Known rows, with every way that one mark hangs from another:
[k128 k784]: [ 0.83  1.12  0.30  0.20  0.52 -0.85 -0.13  0.73 -1.15 -0.12  0.92  0.93
 -0.34 -0.35  0.59  0.63 -0.44 -0.62 -1.68 -1.19]
[k722 k574 k784]: [ 0.76 -0.23  0.05  0.17 -0.51 -5.00  0.15  1.74 -0.72 -0.21  0.79 -4.42
  0.18 -0.21  0.34 -0.59  0.74 -0.02 -0.89 -1.29]
[k574 [k436 k128 k735 [k784 k722]]]: [ 0.50  1.13  0.38  0.22 -0.11  3.65 -0.01 -0.59 -2.53 -0.41 -1.91 -0.32
 -0.43  0.47 -0.54  0.50 -0.35 -0.70  0.74  2.51]
[k784 [k574 k436] [k722 k128]]: [ 1.51 -0.39  0.47 -0.91  0.22  0.77  0.57  1.16  0.83  0.33 -0.16  2.18
  0.70 -0.45  0.63  0.80 -0.12 -0.75  0.32  0.22]
[k784 k574]: [ 0.68 -0.50  0.44 -0.66  1.41 -0.62 -0.68  1.50 -1.12  0.15  0.44  0.12
 -0.15 -0.04  0.24  0.27  0.63  0.41  0.41 -0.50]
[k722 k128]: [ 1.15 -0.19  0.26  0.00 -1.54 -2.02  0.19  0.91  0.15  0.10  0.74 -2.05
  0.16 -0.76  0.31 -0.20 -0.34 -0.16 -1.68 -0.24]
[k436 k128 k574]: [ 0.25 -0.54  0.25 -0.67  0.76  2.80 -0.47  0.33 -0.51 -0.75 -0.15 -1.57
 -0.59  0.73 -0.80 -0.46 -0.16  0.70 -0.30  0.40]
[k784 [k722 k128 k574]]: [ 0.74 -0.35  0.03 -1.42 -1.17 -0.33  0.22  1.26  0.13  0.71  0.85 -1.55
  0.78 -0.53  0.67 -0.48 -0.05 -0.12  0.29 -1.06]
[k722 [k128 k436] k574]: [-0.64 -0.35 -0.40 -0.58 -0.79 -2.51  0.74 -0.20  1.21  1.11  1.66 -2.78
  0.60 -0.45  0.49 -0.60  0.04  0.50 -1.95 -2.27]
[k574 k436]: [ 1.41 -0.02  0.63  0.66  0.04 -2.95 -0.22  0.82 -1.50  0.58  0.22 -1.29
 -0.31 -0.41  0.21 -0.19  0.12 -0.31 -2.60  0.69]
[k436 k128 k735]: [ 0.30  0.51  0.38  0.12 -0.81  2.08 -0.21 -0.45 -0.97 -0.63 -0.38 -3.76
 -0.62 -0.06 -0.57 -0.53  0.18  0.54 -0.12  1.97]
[k574 [k436 k128 k735 k784]]: [ 0.13  0.66  0.38  1.35 -0.63  1.30 -0.04 -0.60 -2.45 -0.60 -0.98 -2.78
 -0.63  0.75 -0.87  0.05 -0.15 -0.19 -0.68  2.92]
[k722 k128 [k574 k436] k784]: [ 1.14 -0.59  0.02  1.15 -2.03 -6.39  1.34  1.41  1.10 -0.18  1.17 -4.41
  0.77 -0.37  0.61 -0.41  0.09 -0.72 -2.22 -0.32]
[k722 k574]: [ 0.37 -0.54  0.21 -0.49  0.07 -2.76 -0.55  1.36 -1.72  0.81  1.36 -3.57
  0.05 -0.16  0.24 -0.87  0.63  0.73 -0.82 -0.93]
[k784 k722]: [ 1.52  0.42  0.41 -1.33  0.39  0.46 -0.55  1.06 -1.73  0.50 -0.72  0.44
 -0.12 -0.73  0.46  0.05  0.01 -0.33  0.09 -0.46]
[k784 [k722 k574]]: [ 0.85 -0.14  0.18 -1.60  0.50 -0.50 -0.55  1.49 -1.70  0.94  0.40 -1.26
  0.28 -0.38  0.52 -0.56  0.47  0.25  0.66 -1.16]
[k128 [k436 k574 k735]]: [-1.39 -0.48 -0.51 -0.35  1.14  2.17 -0.57 -1.88  1.63  0.12  0.00  1.74
 -0.59  0.14  0.12 -0.75  0.12  1.10  0.63 -0.21]
[k784 k574 [k722 [k436 k735]]]: [-0.26 -0.46 -0.20 -0.68  0.43  1.03 -0.18  0.54  1.37  0.29 -0.75  3.07
  0.55 -0.54  0.15  0.15  0.69 -0.03  3.35  0.98]
[k128 [k436 k735 [k784 k722]] k574]: [-1.24  0.47 -0.30 -1.08  1.93  4.42 -1.06 -2.47 -0.91  0.75 -1.30  5.31
 -0.37  0.37 -0.46  0.37 -0.11  0.43  1.82 -1.17]
[k722 k436]: [ 0.54 -0.32 -0.06  0.52 -0.84 -4.22  0.03  1.13 -0.08  0.73  0.34 -1.32
  0.26 -0.65 -0.07 -0.33  0.10 -0.21 -1.50  0.32]
[k784 [k574 [k436 k735]] [k722 k128]]: [ 0.67 -0.41  0.28 -0.50 -0.42  2.04  0.37  0.03  1.70 -0.03 -0.57  2.53
  0.56 -0.44  0.57  0.34  0.15 -0.46  1.84  1.52]
[k722 [k436 k128] [k784 k574]]: [ 0.35 -0.12  0.06  0.57 -0.34 -2.36  1.25  1.70  1.00 -1.09 -0.50 -2.37
  0.58  0.00 -0.64  0.67  0.43 -0.42 -0.04  0.08]

Rows:
[ 0.24  0.23  0.18  1.53 -0.26 -1.31 -0.52 -0.35 -2.12  0.06 -0.64 -0.31
 -0.58  0.30  0.02  0.05  0.05 -0.27 -0.47  2.24]	[k574 [k436 k735 k784]]
[-0.68  0.25 -0.12 -0.40  2.44  0.04 -0.36  0.05 -1.68  0.41 -0.12  2.07
 -0.16  0.51  0.23  0.95  0.25  0.25  0.15 -1.89]	[k128 [k436 [k784 k574]]]
[ 0.36 -0.56 -0.18  1.47 -2.65 -4.98  1.17  0.29  2.14 -0.54  0.98 -4.23
  0.60 -0.41  0.56 -0.81  0.34 -0.41 -0.88  1.05]	[k722 k128 [k574 [k436 k735]] k784]
[-0.54  0.80  0.22  0.83 -0.19  0.93  0.67 -0.57 -0.35 -0.35  1.02 -2.39
 -0.16  0.51 -0.17 -0.21 -0.09 -0.18 -1.03  0.95]	[k722 [k574 [k436 [k128 k784] k735]]]
[ 0.17  0.27  0.45 -0.26  1.39  2.24 -0.40  1.09 -2.89 -0.75 -0.51 -1.25
 -0.28  1.04 -0.76  0.92  0.11  0.23  0.87  0.09]	[k436 k128 [k784 k574]]
[ 0.15  0.48 -0.30  0.93 -1.89 -3.40  1.28  0.67  2.43  0.00  1.19  1.27
  0.83 -0.82  0.42  0.61 -1.03 -1.15 -1.97 -0.79]	[k722 [k128 k784] k436]
[ 0.58  0.62 -0.28  0.46 -1.43 -3.87  1.49 -0.09  2.05 -0.23  0.23 -1.75
  0.37 -0.96  0.60  0.25 -0.29 -0.74 -2.67 -1.88]	[k722 [k128 k436] k784]
[ 0.30 -0.61  0.42  0.55  0.98 -0.22 -0.46  0.06 -0.05  0.04  0.03  0.79
 -0.25  0.05  0.29  0.01  0.84  0.33  0.67  1.83]	[k784 [k574 [k436 k735]]]
[ 0.13  1.32 -0.15 -1.01  1.37  1.28 -0.21 -0.19 -2.37  0.86 -1.20  2.37
 -0.15 -0.15  0.35  0.81 -0.38 -0.49 -0.31 -1.81]	[k128 [k436 [k784 k722]]]
[-0.77 -0.14 -0.42  0.39 -1.07 -0.91  0.72 -2.19  3.65 -0.24  0.18  1.39
  0.12 -0.44 -0.16 -0.15 -0.09  0.18 -0.78 -1.40]	[k722 [k128 [k436 k735] k574] k784]
[-0.87  0.10 -0.04 -0.34  1.99  0.53 -0.89 -1.18 -1.72  0.94 -0.02  3.05
 -0.44  0.65 -0.62  0.42 -0.15  0.59 -1.27 -2.36]	[k128 [k436 k784] k574]
[-1.44 -1.04 -0.73  1.03 -0.36 -0.11 -0.75 -0.37  0.73 -0.36 -0.53  1.65
 -0.12  0.78 -0.55 -0.49 -0.20  0.46  2.22  1.70]	[k722 [k436 k574 k735 k784]]
[-1.65  0.13 -0.23  0.12  1.33  1.89 -1.06 -2.41 -0.78  0.64 -0.31  3.15
 -0.62  0.63 -0.67  0.06  0.01  0.87  0.26 -1.01]	[k128 [k436 k735 k784] k574]
[ 0.69  1.02  0.40 -1.49  2.47  3.00 -0.12  1.27 -0.74 -0.21 -0.07  5.24
  0.24 -0.18  0.88  1.49 -0.12 -0.84  1.57 -1.86]	[k128 [k784 k574 k722]]
[-1.46  0.34 -0.30  0.00  1.80  1.68 -0.54 -1.16 -0.91  0.11 -0.43  2.26
 -0.29  0.57  0.13  0.55  0.49  0.54  1.66 -0.67]	[k128 [k436 k735 [k784 k574]]]
[-0.18 -0.45  0.36  0.64 -0.82  0.07  0.17 -0.36 -0.90  0.07  0.55 -5.24
 -0.14  0.39 -0.54 -0.96  0.50  0.60 -0.72  2.04]	[k722 [k574 [k436 k128 k735]]]
[-0.88  0.01 -0.76  0.51 -2.05 -3.40  1.29 -1.00  2.90 -0.23  0.94 -3.55
  0.64 -0.58  0.57 -0.78  0.35  0.04 -0.50 -1.35]	[k722 [k128 [k436 k735]] k574 k784]
[-0.74 -0.91 -0.53  0.56  0.40 -1.43 -0.57  0.81 -0.25  0.08 -0.24  1.66
  0.00  0.84 -0.57 -0.10 -0.38  0.11  0.73  0.24]	[k722 [k436 k574 k784]]
[-0.48  0.94  0.01 -1.23  1.03  7.77 -0.11 -1.05  0.89 -1.35 -1.01  3.34
 -0.47  0.53 -0.30  0.32 -0.79 -0.27  2.34  0.38]	[k436 [k128 [k784 k722]] k574 k735]
[-0.20 -0.02  0.23  0.97 -0.35  0.79  0.27 -1.65  2.27 -0.09  0.94  3.93
  0.04  0.03 -0.01  0.38 -0.71 -0.43 -1.07  0.10]	[k722 [k128 [k574 [k436 k735]] k784]]
[-1.79 -0.38 -0.87  0.27 -0.20  2.30 -0.13 -2.11  2.01 -0.35 -0.13  2.18
 -0.16  0.64 -0.01 -0.26 -0.67  0.56  1.01 -0.34]	[k722 [k128 [k436 k574 k735 k784]]]
[-0.32 -0.29  0.48 -0.31  0.35  3.69 -0.85 -1.28 -0.50 -0.31 -0.27 -0.92
 -0.67  0.48 -1.34 -0.50  0.26  1.13  0.27  1.01]	[k436 [k128 k574] k735]
[-0.73 -0.85 -0.58 -0.61 -0.14  2.04 -0.51 -0.33  2.21  0.11 -0.98  3.35
  0.20 -0.17 -0.09 -0.68  0.00  0.24  3.03  1.40]	[k784 [k722 [k436 k574 k735]]]
[ 1.04  0.58  0.06 -0.60 -0.95  0.82 -0.07  0.99 -1.37  0.09 -0.72  0.91
  0.31 -0.31  0.36  0.75 -0.74 -0.88  0.49 -0.42]	[k436 [k784 [k722 k128]]]
[-0.67 -0.56 -0.49  1.00 -1.31 -0.07  0.81 -0.28  2.90 -1.66 -0.87 -1.83
  0.03  0.34 -1.03 -0.59  0.06  0.02  1.09  1.81]	[k722 [k436 k128 k574 k735] k784]
